Each row was made from one walk, in order. Every step used is in the known rows, and no mark comes twice. Write each row's walk.
In the rows, zero is written as 128.
Known rows
R -> D -> X: [ 91 163  85 158 127 100 113 103 109 116 110 131 104 170 139 102 125 183
  99 141  89 191 165  68  89 172 121  91 129 118  56 141 108 128 148  77
 185 126 155 101 138]
X -> L -> R -> Z: [143 155 118 141  90 167 164 107 126  90 158 120  90 146 177 160 153 142
 137 185 102  42 104 140 119 110 145 133 124 130 161 108  96  98  63 203
  73 104 154 216  94]
X -> D -> L: [111 126  87 195 156 145  83  79 144 124  61 130 145 139 172 162 145 110
  84 124  98 180 151 120 113 118 116 136 168 134 118 131 104 190 151  90
 172 115 106 130 121]
Z -> H -> R -> D -> L -> X: [107 125 139 139 190  64 142  88 146 149  43  90 134 135 157 127  92 133
 123 148 142 141 102  98  86 123  74 110 153 141 131 109 159 130 164 123
 144 142 110  79 159]
D -> Z -> X -> H -> R: [123  67 140 152 176 158 135 140 118 173 143 135  72 102  90  98 139 110
 184 108 129 139 145  99 153 134 116  95 114 122 128 137 110 163 160 106
 120 169 133  87 154]
L -> H -> Z -> X: [138 105 174 106 146 112 155 161 105 149 118 112 129 118  37 111 112  75
 135  88 110 118 145 130 156 103 140 117 128 143 189 127 152 130 176 114
 118 116 159  87 149]
X -> R -> D -> Z -> L: [ 96 115 110 140 139 143 135 124  94 139 130 112 173 143 104 101 112 185
 125  85 125 155  69 103 111 127 112 199 110 121 119 129 134 155 105 106
 186  96 123  77 136]
L -> X -> Z -> D: [146 124 116 139 145 105 161 166 105 107 163  79 176 114 104 193 128  50
 137 152 158  73  46 165 153 134 124 199 129 153 174 108 197 125  80 179
 147 212 111 116 129]
L -> H -> R: [163  93 161  79 151 101 120 122 154 152 116 183 129 133 101 107 157  98
 156 103 137 165 173 134 158 186 169  51 150 111 121 144 116 133 120  64
 130 139 113 112 121]
L -> H: [156 140 156  80 101  95 117 126 136  98 118 149 168 129 110 144 164 100
 108 126 146 158 156 172 134 149 145 119 133 132 150 129 130 130 104  92
 173 130 118 125 111]
D -> L: [ 99 115  95 161 146 111  79  69 163 153  50 142 130 123 150 157 105 116
  69 134 139 179 154 124 119 104  99 120 165 121 110 135 137 171 160  92
 155 105  77 116 120]
R -> Z -> D: [148 135 122 136 128 110 113 157 127 122 156 100 158 137 120 167 115  97
 128 153 111 130  87 159 144 109 168 168 117  94 137  92 109 126 100 153
 112 163 100 177 110]
L -> R: [116 144 151 106  96 117 139 124 173 112 104 131 106 137 130 173 125 118
 146 147 142  90 156 175 113 139 128 128 149 165 133 135 125 112 111 133
  97 162 161 111 120]
R -> L -> X -> H: [125 160 126 153  98 144 171 155 135  87 165  74 107 122 168 127 155 145
 155 165 158  75 126 121 108  96  83 154  84 141 144  99 106  99 116 186
 101 160 145 129 173]
X -> L -> H -> R: [173  91 149  98 158 134 149 117 128 127 140 180 140 141 116 111 187  95
 164  99 124 132 144 107 163 180 176  60 150 122 148 144 113 133 101  98
 135 124 129 143 111]
H -> R -> Z -> D -> X -> L: [142 132  75 187 154 137 143 109  89 117 176 125 129 159 145 134 176  96
 126 143  85 106  91  83 136 152 170  99 149 110 123 132 121 126  98 136
 142 145 143 199  95]
X -> L -> H: [170 143 142 100 108 141 152 118 105  70 151 148 184 141 134 147 201  98
 117 116 132 119 122 140 141 140 154 133 133 150 182 128 127 127  82 135
 175 109 137 167 100]
L -> H -> R -> D -> Z -> X: [123  87 160 116 176 108 131 119  65 163  99 121 136 142  59 110  86 126
 155 106 111 154  95 110 131 135  93 133 132 125 167 100 142 154 172 108
 157 124 150  87 134]
X -> Z -> H -> R -> L: [184  93 164 123 143 139 133 133 134 152 199 153  98 138 150 102 164 140
 169 134 112  84 106  99 143 152 143  89 115 127 143 121  95  94 105 172
 107 103 102 198  97]
H -> Z: [113 114 118 118 138 113 120 143 170 159 115 157 113 129  98 116 138 120
  98  93 104 164 192  84 129 129 165  71 135 112 107 151 108 137 166  84
 127  81 142  78 163]
R -> D -> H: [101 157 132  83  86 162 101 147 117 103 107 157 150 111 143 117  79 184
 117  85 127 187 168 123 121 126 140 129 116 106  62 160 113 134 156 129
 142 101 148 102 150]
Z -> X -> R -> L: [130 155 131 148 117 179 132 168 121 101 184 120 101 133 119  85 104 149
 163 140 136  59  87 153 152  92  85 192  95 162 152 116 116 123 130 176
  66 106 128 204 112]
Z -> L -> H -> R: [168  75 170  89 148 109 152 132 129 162 127 153 158 132  80  97 155 108
 170  71 133 147 145 128 163 174 190  76 141 104 137 147 129 118 100  70
 136 142 115  91 123]
X -> R -> L: [129 166 114 137 100 169 107 152 154  95 179 151 106 146 157  94 133 166
 138 147 142  89 114 146 137 117  95 164 105 147 113 122  94 127 107 150
  84  90 115 211 110]
R -> L -> H -> D -> Z -> X: [133 109 138  99 116 105 112 121  88 152 118 140 151 119  83 146  89 116
 117 134 162 124 112 152 130 101  90 168 138 150 202  95 175 105 186 143
 108  99 133 122 100]
L -> R -> D -> H: [ 94 162 161  64  71 154 109 141 136  98  95 152 136 127 150 133  80 180
 125 100 133 145 172 152 106 136 126 125 130 129  67 154 123 120 140 143
 118 123 175 107 145]
D -> H -> R: [126 100 129  91 132 147  95 134 152 169 111 190 110  90 114 107 102 116
 154  76 148 171 188 136 162 158 174  55 151  91  59 185 129 137 161  78
 100 132 121 102 131]
R -> D -> L: [ 87 123 109 155 156 116  92  77 140 139  41 136 136 159 167 129  93 178
  82 129 106 197 148  71 101 114  87 122 143 119 100 114 104 168 160 106
 166  88  97 109 144]
X -> D -> H -> Z: [113 136 122 107 112 163  95 153 151 134 119 163 138 109 126 121 141 112
  90  60  90 176 208 115 124 133 177  80 147 108  75 175 104 153 176  83
 137  83 172  94 162]
R -> L -> X: [132 166 112 136 112  93 172 134 129 108 123  80 136 141 146 144  95 133
 150 166 162  70  92 134 104 108  98 150 129 129 156  93 144  70 128 170
  77 126 141 136 148]
H -> R: [137  84 122 126 167 125 130 130 157 167 119 174  96 122 107 107 127 118
 173 105 128 160 169  99 162 167 173  60 143 106  98 158 104 137 143  75
 102 136 112  98 131]
R -> L -> X -> D: [144 169 103 175 128 143 168 147 114  75 138  75 153 158 165 149 147 122
 163 146 104  88 102 128 101 130 128 165 131 143 159  98  92 108 115 155
 107 136 170 147 141]
L -> R -> Z -> D -> X: [116 162 105 157 109  73  93 111 131 130 135 100 112 162 135 165 131  99
  93 183 107 119 121 166  97 153 132 115 159 113  90 115 141 111 109 104
 142 193 144 167 104]

Which walk is each row?
[171 115 158 125 139 137 140 137 124 112 194 126 120  80 136 153 191  93
 122 140 134 109  91 144 141 133 138 156 100 180 166 158 149 134  89 175
 194 142  90 142  88]  X -> Z -> H
[170 110 139 101 126 123 121 110 133 144 141 162  99 137 136 108 150 130
 138 152 114 134 147 134 150 154 169  63 125  74 127 112  90 115  87 112
  97 108  99 182 109]  L -> H -> R -> Z
[130 161 143 124  80 200 122 156  91  90 135 107 126  94 131 154 102 105
 144 111 106  90 136 197 136 104 148 166 134 137 127 149 119 129 140 167
  91 144 186 159 117]  L -> R -> Z -> X -> D -> H
[121 139 150 113 146 159 128 178 138 114 148 139 109 106  64  77 130  90
 128 106 138 100 124 168 167 111  98 164 107 183 154 151 159 174 147 105
 116 126 140 124 139]  L -> H -> Z -> X -> R
[169  76 145 113 143 111 147 111 101 163 150 157 134 134  87 100 181  98
 143  94 129 128 135 118 159 204 169  63 149 112 127 158 163 119  78  74
 169 155 115 102 111]  D -> X -> Z -> L -> H -> R
[140 100 110 175 122 156 167 124  98 157 177  94  98 127 123  84 153 163
 157 114  99 116 123  91 141 129 180 106 102  75 105 141 102 101  82 123
 117 135 119 125 130]  D -> X -> H -> R -> Z -> L
[120 183  84 143 112 151 135 137 140  89 151 111  84 111 159 116 120 138
 119 195 157  77  84 173 135 104  93 175  98 133 127 117 135 130  84 162
  83 122 105 183 123]  L -> X -> R -> Z
[104 140  98 155 148  60  84 128 142 158 123 123 133 154  97 137 136  84
  71 122  97 176 160 113 106 160 150  79 165 111  71 144 148 137 165  52
 176 167 145 100 140]  H -> Z -> D -> X
[152 130 155 107 135 139 161 112  51  86 136 120 185 155 100 131 160 114
 127 111 112 116  76 116 125 129 116 163 125 153 213  97 139 143 112 154
 188 100 161 148 112]  R -> D -> Z -> X -> L -> H
[129 126 136 173 112 197 168 167  92 100 184  72  69  90 119 114 139 131
 167 152 114  88 126 124 154  68 115 173  58 135 163 115  92 135 126 194
  97 160 137 148 147]  R -> Z -> X -> H
[120 145 136  85  93 130  77 167 134 122 127 140 187  86 111 168  87  84
 111  86 158 165 136 195 147 114 162 158 143 110  83 158 158 139 149 123
 136 169 124 122 124]  Z -> D -> H
[129  99 111 124 134 113  79  79 170 152  86 180 132  88 180 169 144 120
  53 153 170 165 156 127 128 108 102 133 149 179 152 144 185 137 161 142
 156 100  52 120  87]  X -> Z -> H -> D -> L
[140 136 121 131 141  89 170 133 139 139 120 103 118 146 136 120  95 128
 178 153 159  75 106 119 120 131 112 105 142 116 143 100 137  71 133 149
  57 134 139 130 150]  H -> R -> L -> X
[149 107 106 137 139 141 129 116 138 157 144 155  72 127 142 109 126 146
 155 156 107 131 144 105 153 140 172  70 120  69 108 125  81 118 107 126
  74 105 100 171 115]  H -> R -> Z
[126  92 130 137 134 129 173 154 130 166 134 107 160 126  72 105 127 136
 129  52 103 135 140  84 141 110 191 123 123 103 132 154 131 112 130  98
 130  89 139  52 156]  H -> Z -> L
[138 126 122 163 134 156 166 151  78 129 147  79  93 104  83 130  77 114
 161 150 110  86  94 138 164  74 137 174  97 120 182 111 129 116 143 180
  73 123 129 156 117]  R -> Z -> X
[118 101 144 143 160 133 162 169 112 164 122 104 106 106  41 112  89  91
 148  87 100 115 144 101 158  91 146 127 121 140 167 139 141 133 195 125
  94 111 159  75 157]  H -> Z -> X
[148 100 169 109 172 150 182 144  78 112 129 141 139 173 105  74 136 162
 193  89  81 137 118  54 148 161 150 100 110 131 158 112  92 131 127 140
 129 113 166 121 142]  Z -> X -> L -> H -> R -> D
[153 111 154  88 107  90 124 101 102 138 117 124 211 132  84 146 154 111
  97  90 151 158 103 167 118 140 138 154 142 115 165 120 162 128  89  79
 208 118 114  92 110]  D -> Z -> L -> H
[ 98 139 120 165 137 114 134 132 150 111 104  62 137 106 160 162 141  93
 115 159 167 118 116 144 106  85  68 169 118 148 139 104 147 151 133 149
 145 209 114  95 176]  Z -> D -> L -> X -> H
[148 104 141 139 124 163 132 145 148 140 181 149  83 150 157  83 158 169
 185 125 116 108 159  83 137 138 134  78 103 102 110 115  54 102 124 150
  72 114 129 175 140]  X -> H -> R -> L
[109 127 153  91 145 106  81 109 172 142  72 173 140 162 129  88 158 140
  50 101 107 181 182 103 107 139  96  76 145 133 110 123 120 179 149  64
 173  69 123 109 159]  X -> R -> D -> L -> H -> Z
[ 93 135  97 128 139 160  99 150 130 125 136 162 107  85  92 113  99 115
 119 138 181 123 103 175 156 107  65 208 116 196 147 148 189 176 168 115
 110 127 117 116 110]  H -> D -> Z -> X -> R
[136 121 152 113 153  79  81  96 144 150 130 135 142  99 127 158 155 108
  91 133 140 179  98 157  90 125 115 141 134 149 139 137 137 150 147 102
 221 122  93 117  95]  D -> Z -> H
[113 176  82 135  85 143  81 132 159 103 173 178  93 152 175  90 140 180
 104 165 155 111 152 136 119 138  89 135 122 156  89 134 128 103 138 128
  84  90 124 200  97]  H -> D -> X -> R -> L
[102 145 161 106 114 128 155 135 142  95  99 126 117 179 144 129 109 196
 159 135  98 125 150 104  93 151 118 132 115 151 113 111  84 116 119 146
 118 130 180 101 148]  L -> R -> D
[148 138 166 129 132 111 138 111 117 106 176 117  95 127 156 141 192 128
 107 165 106  95 102 129  94 169 109 128 117 193 132 149 152 119  88 164
 211 161 134 141  94]  L -> R -> D -> X -> Z -> H
[146 117 113 156 105 154 177 135  97 135 161  85 147 121 110 123 114 159
 146 113 110 104  93 120 145  94 188 172  99  85 146 127 114  93  78 157
 109 102 109 131 114]  R -> Z -> L
[ 91 150 135 165  95 152 156 133 114  96 153  88  91 154 155  99 174 191
 136 132  99 125 164  87  83 143 104 125  93 143  82 137  94 123 106 129
 170 177 183  88 167]  Z -> L -> R -> D -> X -> H
[115 153 102 178 107 133 105 140 122 105 181  93  94 128 156 133 183 121
 105 167 110 143 147 129 110 128 119 130  98 114  87 119  97 141 108 126
 165 199 130 158 140]  R -> Z -> D -> X -> H
[111  89  99 129 101 138 134 124 118 156 135 134 171 104 114 141 137 161
 114  93 164 162 129 113 122 108 138 176 113 127 142 138 155 118 135 116
 151 110 115  52 127]  X -> H -> D -> Z -> L
[ 94 140  76 132 130  69 125  89 168 141  30 123 146 103 160 175  79 111
  83 167 201 137 144 136 108  99  77 138 167 157 149 118 207 108 180 125
  97 127 101  65 143]  H -> D -> L -> X
[164 142 159 122 128 115 122 127 140 119 168 114 109  97 155 136 159 128
 121 161 111 130 104 149 116 102 159 138  95 131 147 127  97 110 108 162
 148 115  89 181  92]  R -> Z -> H
[134 129 116 124 118 117 189 137 101 147 120  71 150  93 114 123  77 124
 161 117 161  78  80 147 135 107 152 140 132  89 136 132 179  75 106 155
  77 142 131  90 149]  D -> H -> R -> Z -> L -> X
[140 151 131  93  84 139 112 166 101 109 167 113 184  95 133 177  96  82
 114 120 172  79  79 194 144 117 122 179 138 121 121 129 192 107 108 193
 120 167 128 159 123]  R -> L -> X -> Z -> D -> H
[153 106 132 130 135 133 124 131 147 157 152 161 100 159 140  94 124 158
 176 122 112 115 146  91 141 146 151  73 132  92 112 116  73  95 134 131
  66  92 122 175 118]  H -> R -> L
[117 142 123 142  99 123 103  70 161 134  84 122  83 144 182 167 112 142
  89 195 119  89 133 164 104 104 104 115 151 117 130 100 109 120  98 157
  88 110 114 188 104]  D -> L -> R -> Z
[126 159 151  79  68 135  80 153 137 117 134 126 158 102 137 180  85  99
 109 125 145 112 123 219 131 109 153 153 143 102  94 133 145 114 117 159
  97 169 136 170 111]  L -> R -> Z -> D -> H
[ 91 131 121 124 132 124 123  78 108 119 102 142 139 180 150 155 129 176
 108 140 107 138  97  93  69 150  83 140 146 140 131  99 110 150 121 134
 180  93 173 116 127]  X -> L -> R -> D -> Z
[110 141 109 122 142  56 126  92 175 142  44 113 151  90 168 173  97 104
  83 168 198 137 128 146  97  92  78 141 160 175 158 120 211 101 182 135
 118 134  91  75 131]  Z -> H -> D -> L -> X
[107 134 101 166 151 118  53  98 158 142  92 121 144 129 160 158 106 100
  66 163 132 144  89 169 133  92  89 171 151 117 116 105 138 185 121 122
 138 143  60 189 106]  X -> R -> Z -> D -> L
[120 102 133 120 169 135 148 139 130 138 110 160 111 167 128  77 109 197
 183 100  87 186 160  42 131 173 154  76 108 103  87 128  66 137 143 103
 118 111 142  89 157]  H -> R -> D
[ 87 176 124  81  89 188  84 160 130  84 126 171 134 106 150  90  91 186
 113  91 145 169 152 147 131 130 109 158 104 133  49 174 125 163 144 123
 136 104 140 125 145]  X -> R -> D -> H
[ 93 127 107 148 179  76 144  85 140 148  26 100 130 145 151 129  73 142
 125 146 143 144 115  89  97 129  72 106 159 122 121 104 158 134 161 113
 122 134 120  68 172]  H -> R -> D -> L -> X
